What can hang from each mark:
j_363: j_774 j_838 j_885
j_642: j_885
j_103: j_885
j_838: j_321 j_363
j_321: j_838
j_774: j_363
j_885: j_103 j_363 j_642
j_501: j_885
j_908: j_885
j_583: j_885

Every row comes from one small tree of marks. The marks that hang from a mark follow it in brackets, in the order of their numbers. Every link used is in the known rows. Which tree was each row made from?
Known rows:
j_363{j_885}: [ -1.3  -4.5  -6.9 -24.6 -11.7  21.9   2.4   4.5 -10.1  -3.3  20.9  -0.2
   5.2  -5.1  -9.3  18.5  23.7   6.6 -12.1 -13.2  -7.6 -18.3   5.9 -25.8
   1.0  21.8  38.8]
j_501{j_885{j_103 j_363{j_838{j_321}} j_642}}: [  8.8 -23.5  13.5  21.2 -22.5 -39.4  -7.9 -16.9  18.7 -26.0  30.4  -9.5
  -4.1 -12.3 -21.7 -21.8  10.0  31.3 -11.6 -15.0 -11.3  -7.5 -22.2   1.4
 -16.4  -5.9   5.0]
j_103{j_885{j_363{j_838{j_321}} j_642}}: [ -4.9 -12.6   5.2 -28.8 -41.7 -19.6  -2.2  -7.9   3.2 -28.6 -11.5   6.4
   6.3 -18.1 -14.2 -20.0  16.7  42.0 -14.2 -26.4 -23.3  -3.3 -22.2 -18.1
 -20.2  11.1  19.4]
j_885{j_642}: [-13.9 -10.3 -11.3  -4.7 -30.3  10.1  -7.8  -2.8 -19.5 -11.5  35.1  13.4
 -11.2   4.3  17.3   6.7  35.7  30.6 -32.6 -26.5  10.8 -11.6 -11.7 -10.1
 -16.1   5.0  48.8]
j_642{j_885{j_103 j_363{j_774 j_838}}}: [  7.8  -8.4   7.3  10.7   4.6  -3.8  -8.1  15.4   8.0   0.1  -2.2  -7.5
   8.3  -6.6  10.8  -4.8  -0.5  20.6  24.4   3.5  -3.9 -23.7  -7.9   7.6
   2.4   5.7   9.9]
j_838{j_321 j_363{j_885}}: [ 12.3  -0.5   0.6 -31.1 -21.4 -25.3   5.2 -41.2   6.1 -26.8  15.8 -15.3
 -10.9   2.8 -45.3 -19.3  14.8   7.7 -13.3   4.8  13.1  -6.2   6.7 -61.3
 -15.5  32.0  21.4]
j_838{j_321 j_363{j_774 j_885}}: [ 11.1  -3.6  -4.1 -14.7  15.2  -5.2  -3.1 -31.0  -2.5 -11.9   2.6 -16.3
  -9.5  -0.6 -42.4 -23.4   7.7   2.4   5.6  19.9  22.6 -13.2  12.9 -55.3
 -17.7  42.0  16.0]
j_774{j_363{j_838 j_885{j_642}}}: [ 16.1 -13.6 -13.2  -4.8  10.9  13.1   3.3  22.5 -11.0   8.4 -10.8  -0.4
  -1.7  -3.1 -17.3   4.8  16.2  17.7 -28.2 -31.3  -4.0 -16.4  -5.5 -17.1
 -14.9   7.9  21.0]
j_908{j_885{j_103 j_363{j_838}}}: [ 25.9 -18.5  23.6  -4.3  -8.1   1.3   4.1   5.6  -7.8 -28.0   2.8 -14.8
  -2.5 -22.7   0.4  11.1  17.7  16.9  15.6 -15.0  -5.0 -13.3  13.4  -4.6
   0.1  29.3   8.8]
j_774{j_363{j_838{j_321} j_885}}: [ 20.9 -14.7  -8.4 -24.5  -9.0  -9.7   5.2 -12.1  -4.1  -7.3  -8.8   0.7
   8.6  -2.7 -52.8  -5.0  18.5  16.4 -12.6 -16.6  -2.3 -21.7  12.3 -37.3
 -20.8  33.0  23.0]
j_583{j_885{j_103 j_363 j_642}}: [ 25.5   3.8   3.2  17.1 -19.9  -8.1   0.1  10.6  -7.6 -32.3  17.9 -20.1
 -15.0 -10.9  13.2  -8.5  13.0  30.7 -17.1  -1.3 -13.3   8.9 -33.0   7.0
  -7.8  -5.9  -1.8]
j_103{j_885{j_363{j_774 j_838{j_321}}}}: [ -4.9 -10.5   0.2 -35.3 -10.2  -1.4  -2.9 -14.4  -0.4 -21.7 -20.7   6.5
  22.2 -23.7 -27.4 -11.5  12.4  24.1  21.6  -1.3 -19.7 -17.1   0.9 -19.5
 -15.6  42.1  28.6]
j_838{j_321 j_363{j_774 j_885{j_642}}}: [  8.8  -8.6  -4.3   4.9  16.3  -5.6 -11.4 -15.3  -1.2  -7.0   1.9 -16.1
 -23.2   2.6 -26.4 -33.8   4.9  12.7 -15.7  13.2  24.8  -7.7  -3.0 -49.8
 -21.1  23.6   7.9]
j_321{j_838{j_363{j_774 j_885{j_103}}}}: [ 10.2  13.9  -2.7  -5.2  19.0  -2.6  -3.8   9.2   6.6  -1.8   1.9 -18.1
  -8.0   9.3 -21.0 -13.4  19.5   0.3  -8.3  17.1   9.7 -22.8  25.7 -25.1
 -12.3  28.0  15.6]
j_908{j_885{j_363}}: [ 23.5 -16.4  13.6 -31.0  -9.1  16.4  16.9  -9.5 -12.7 -48.6  13.7  -4.6
 -10.3 -28.0   2.3  24.1  27.3   7.7  25.9 -11.8   9.0  -9.9   4.3 -22.7
   1.8  55.7  31.6]
j_103{j_885{j_363{j_774}}}: [ -3.2   0.8  -9.0 -36.0  -3.6  22.7   4.5  -5.5  -7.3 -25.9 -10.6  -2.5
   6.0 -26.0   1.3  16.8  17.7   8.6  28.0   1.9 -13.5 -14.3 -18.2 -11.2
   0.9  34.7  36.8]
j_774{j_363{j_838}}: [ 10.0  -8.3 -19.7 -28.0  -9.1   4.0   8.0  -7.5 -17.3  -8.4   4.1  11.0
  10.4   1.0 -22.8  18.5  30.1  17.6  -4.4 -21.2   6.6 -24.9   6.9 -16.9
 -24.2  26.4  49.4]
j_321{j_838{j_363{j_774}}}: [ -3.9  11.0 -12.7 -29.1  10.2  -0.9   0.6  -9.9  -0.4 -19.9  10.3  10.7
  -4.1  11.8 -17.5 -11.1  33.8  10.0   3.7  12.5  27.5 -24.9  31.1 -30.4
 -28.1  49.6  50.3]
j_908{j_885}: [  8.0 -20.3   3.6 -38.1  -5.6  22.8  13.4   6.4 -23.4 -31.1  26.6   6.3
  -7.3 -22.0  -1.0  29.0  46.2  13.2   9.1 -13.5   9.4 -16.0  19.2 -27.6
   8.2  44.1  43.9]
j_501{j_885{j_103 j_363{j_774 j_838{j_321}} j_642}}: [  5.6 -24.0   7.6  34.5  11.2 -22.7 -16.5  -6.5  12.9 -13.2  19.1 -10.1
  -4.2 -14.2 -19.2 -24.0   2.8  25.5   1.9  -1.0  -2.7 -16.5 -17.8   6.1
 -16.6   2.8   1.9]

Write each row's tree:
[ -2.6 -16.1  -0.5  14.7  14.2  18.9 -18.4   4.9  -4.7  -2.5 -10.3   9.2
   1.6  -5.5  16.6 -14.2   0.2  27.5  -0.6 -16.3   5.7 -21.2  -9.1   4.4
 -35.9  26.8  27.3]
j_885{j_363{j_774 j_838} j_642}
[ 12.9   0.5   6.1  31.5 -44.6  -7.8 -12.9 -17.6  -4.7 -24.2  22.1 -17.9
 -19.3   2.8  28.4  -3.7  10.1  27.6 -25.6 -18.0   4.4  -6.3 -40.7  12.6
 -16.8 -10.8   9.8]
j_885{j_103 j_363 j_642}
[ 10.8 -12.1  18.3  28.9 -50.6 -34.0 -21.9 -25.7   3.4 -19.5  10.0 -12.5
  -6.6   5.8  -1.1 -33.8   5.0  44.9 -28.9 -22.2  -3.0  -9.5 -19.5   4.6
 -34.5  -1.8   2.2]
j_885{j_103 j_363{j_838{j_321}} j_642}
[ 25.1  -7.0  -7.8  -0.8  -0.1   1.4   3.8  12.3  -9.8  11.8  -5.8 -16.7
   5.3  -1.8 -27.1  14.5  13.9   8.8 -16.9 -17.5 -10.0 -21.1   2.8 -10.8
  -4.6   0.7  10.4]
j_774{j_363{j_838 j_885{j_103}}}
[ -3.9 -27.7  -3.7   6.6  36.7   7.1  -5.1   7.8   9.0 -11.5  13.8   6.0
   2.5 -21.3  -6.0  -5.1   7.4  14.5  13.0  -9.4  -1.0 -19.2 -13.7   1.9
 -17.4  22.1  28.9]
j_501{j_885{j_363{j_774 j_838} j_642}}
[  8.9  11.0  -2.7  13.8  20.1  -4.5  -9.6  20.0   5.0   1.7   2.5 -17.9
 -21.8  10.4  -7.9 -23.8  18.0   9.8 -23.6   7.4  12.1 -17.5  11.8 -18.2
 -14.0  11.4   6.1]
j_321{j_838{j_363{j_774 j_885{j_103 j_642}}}}
[  4.3 -13.1   5.7  45.6   4.4   7.7 -27.3   8.0  -5.0   3.9  -4.3 -13.3
  -5.8  -0.4  22.4 -16.1  -4.2  29.5 -10.5 -11.4  -0.7 -18.0 -16.2  22.1
 -27.8  -4.0   3.0]
j_885{j_103 j_363{j_774 j_838} j_642}
[ -3.8 -20.7   1.0  39.6  33.0  25.6 -28.6  50.0 -10.4  43.4  -7.1 -12.3
   0.1  -1.2   7.4 -10.4   3.0  23.3 -28.1  -9.5 -16.7 -24.8   5.5   7.6
  -8.4 -16.5  -0.6]
j_363{j_774 j_838 j_885{j_103 j_642}}
[ 10.0  -3.9   2.4  44.9  -8.0  11.1 -21.2  -6.9 -12.7  -8.4  11.6 -20.4
 -21.4  -1.2  31.2  -5.6   1.7  21.4  -6.2  -1.7  12.0 -15.1 -34.0  17.9
 -17.0  -0.1   6.0]
j_885{j_103 j_363{j_774} j_642}
[ 24.2 -10.3  -8.6  18.7   3.9   1.7  -4.3  23.3 -10.9  15.5  -6.6 -16.5
  -8.1   1.0 -12.8   1.5  12.4  20.3 -36.0 -26.1  -8.5 -14.5 -13.9  -4.0
 -10.0 -18.3   1.2]
j_774{j_363{j_838 j_885{j_103 j_642}}}
[ 17.7  -3.0  -4.4 -11.7  -9.1   4.4   6.5   9.3  -7.3 -40.7  13.4  -2.0
 -11.9 -15.5  10.1  -5.8  18.4  29.2  -7.8  -7.3  -8.3   6.5 -23.3  -9.5
 -18.1  19.9  17.8]
j_583{j_885{j_363 j_642}}
[  2.8 -15.1   4.6  -5.5  -4.6  -1.6 -12.8 -33.2   2.1 -21.3  -7.5   9.1
  17.2  -4.6 -22.0 -19.6   4.2  23.5  17.2  -0.6   8.2 -25.5  12.2 -16.0
 -42.1  58.0  32.4]
j_885{j_363{j_774 j_838{j_321}}}
[ 21.4  -5.1   7.1  16.4  -9.6 -12.6  -4.9  23.8  -3.2 -20.4   5.5 -11.8
  -3.1 -10.8   4.8 -16.5   9.6  38.0 -17.8  -8.3 -24.6   3.8 -13.4   8.3
 -18.1 -10.2  -6.2]
j_583{j_885{j_103 j_363{j_838} j_642}}
[  6.8  -1.4  -9.3 -12.9   6.2   1.7   1.7   0.3  -1.1  -8.7  10.4 -13.3
 -23.0   1.2  -4.9  -6.9  12.8   6.7 -26.7  -8.1  12.1   0.0 -11.2 -39.7
  -8.2   2.4  20.5]
j_838{j_363{j_885{j_642}}}
[-10.8 -20.0  -6.5  -7.5  42.6  38.8 -12.5  31.3  -7.5  28.3 -12.6   5.3
  22.0  -7.3 -13.3   4.0   8.6   9.7   2.9  -5.7 -12.5 -33.4  31.6 -14.9
 -13.2  30.9  27.5]
j_363{j_774 j_838 j_885}
[  0.6 -24.1   9.3  40.5  13.4   1.2 -31.6  24.1  -3.3  30.5  -3.5 -13.4
   0.8   1.4 -17.1 -34.1   3.5  33.4 -31.2  -5.4 -14.1 -24.2   8.5  -7.8
 -18.9  -5.5  -8.3]
j_363{j_774 j_838{j_321} j_885{j_103 j_642}}
[ 21.8 -25.9  21.1  30.0  26.8  16.0 -12.8  29.3 -15.4  -8.7  -7.6 -17.6
 -17.5 -23.6  18.5  -4.2   8.6  24.0   7.6 -10.6   4.7 -13.8   1.3   7.8
  -5.0  17.6  -7.4]
j_908{j_885{j_103 j_363{j_774 j_838} j_642}}
[ 17.2   1.6   3.6   8.1   4.3 -15.9 -10.8 -28.7  -0.1  -6.8   5.7 -32.8
 -16.5   3.9 -37.2 -25.6   4.3   2.4  -3.5  24.5  14.7 -13.1   5.9 -41.0
 -10.1  18.0  -1.8]
j_838{j_321 j_363{j_774 j_885{j_103}}}
[ 13.3   0.4   4.0  10.9  -8.5   1.9  -3.2   0.6   1.3 -12.9  11.8 -13.9
  -6.4  -8.5  21.2   6.0   4.1  12.3  24.8  11.8   3.4 -18.8 -23.1   2.6
  12.6  11.1  13.9]
j_642{j_885{j_103 j_363{j_774}}}
[  5.2  13.3  -6.1 -39.3  -6.7  -8.0   9.6  -3.3  12.2 -22.3  11.3  -2.8
  -2.9   8.6 -27.5  -9.9  30.2   6.3 -12.5  -1.0   9.3 -16.5  23.9 -42.1
 -16.1  36.5  36.8]
j_321{j_838{j_363{j_885}}}
[ -3.7  -0.1  -5.4 -28.9 -34.1   5.6   6.4  -0.5  -6.2 -32.9   1.7  -0.2
  -8.4 -22.0  13.7   6.3  22.0  26.2  -6.5 -20.3 -17.3   0.5 -39.4 -10.5
  -0.9   7.7  31.0]
j_103{j_885{j_363 j_642}}
[  1.2 -11.6  -5.2  16.5   3.7  25.0 -13.3 -10.4 -12.9 -17.4   5.0   3.4
 -17.4  -6.0  26.2  -4.3   7.1  18.9   0.5  -7.7  20.3 -14.8 -27.6  -0.3
 -24.8  29.7  29.6]
j_885{j_363{j_774} j_642}
[  8.7 -10.4  12.1  22.2 -15.3 -12.6 -22.1 -31.5  -0.1 -10.3  -1.4 -13.5
   8.9   0.5 -18.2 -23.8  -1.6  25.9   9.1   3.4  -0.2 -24.5   5.2   1.9
 -32.4  28.4   7.4]
j_885{j_103 j_363{j_774 j_838{j_321}}}
[  3.3  -5.7   0.7  22.0 -20.2   9.2 -12.3  22.4 -10.1   9.1  23.5 -19.8
 -16.8   0.8  10.0   5.2  18.5  20.1 -43.3 -18.7 -10.1  -9.4 -18.9  -4.2
   4.2 -23.7   7.0]
j_363{j_885{j_103 j_642}}
[ 29.9  -3.0 -10.9  19.0  -8.9   5.6   2.6  11.3 -18.6   2.2   9.5 -25.5
 -23.5  -0.2  -3.1  12.1  17.4   9.9 -35.9 -17.0  -0.9 -10.1 -29.6  -8.9
   2.1 -14.7   6.5]
j_774{j_363{j_885{j_103 j_642}}}
[ 17.5 -34.9  20.6   3.1  18.1   7.8  -6.9   6.4  -9.1 -24.2 -11.0   4.3
 -13.2 -25.6  -4.2 -21.6  13.3  30.5  12.9 -11.3  13.7 -15.8   8.4 -19.2
 -19.9  50.9   9.5]
j_908{j_885{j_363{j_774 j_838{j_321}} j_642}}
[  1.2 -11.2  -2.8  39.6  20.7  29.1 -22.1  33.0 -16.4  25.0  11.3 -21.7
 -16.2  -2.4  17.3   1.0   9.5  13.8 -25.7  -1.2  -4.1 -20.0 -12.0   3.2
   4.2 -12.1   3.5]
j_363{j_774 j_885{j_103 j_642}}
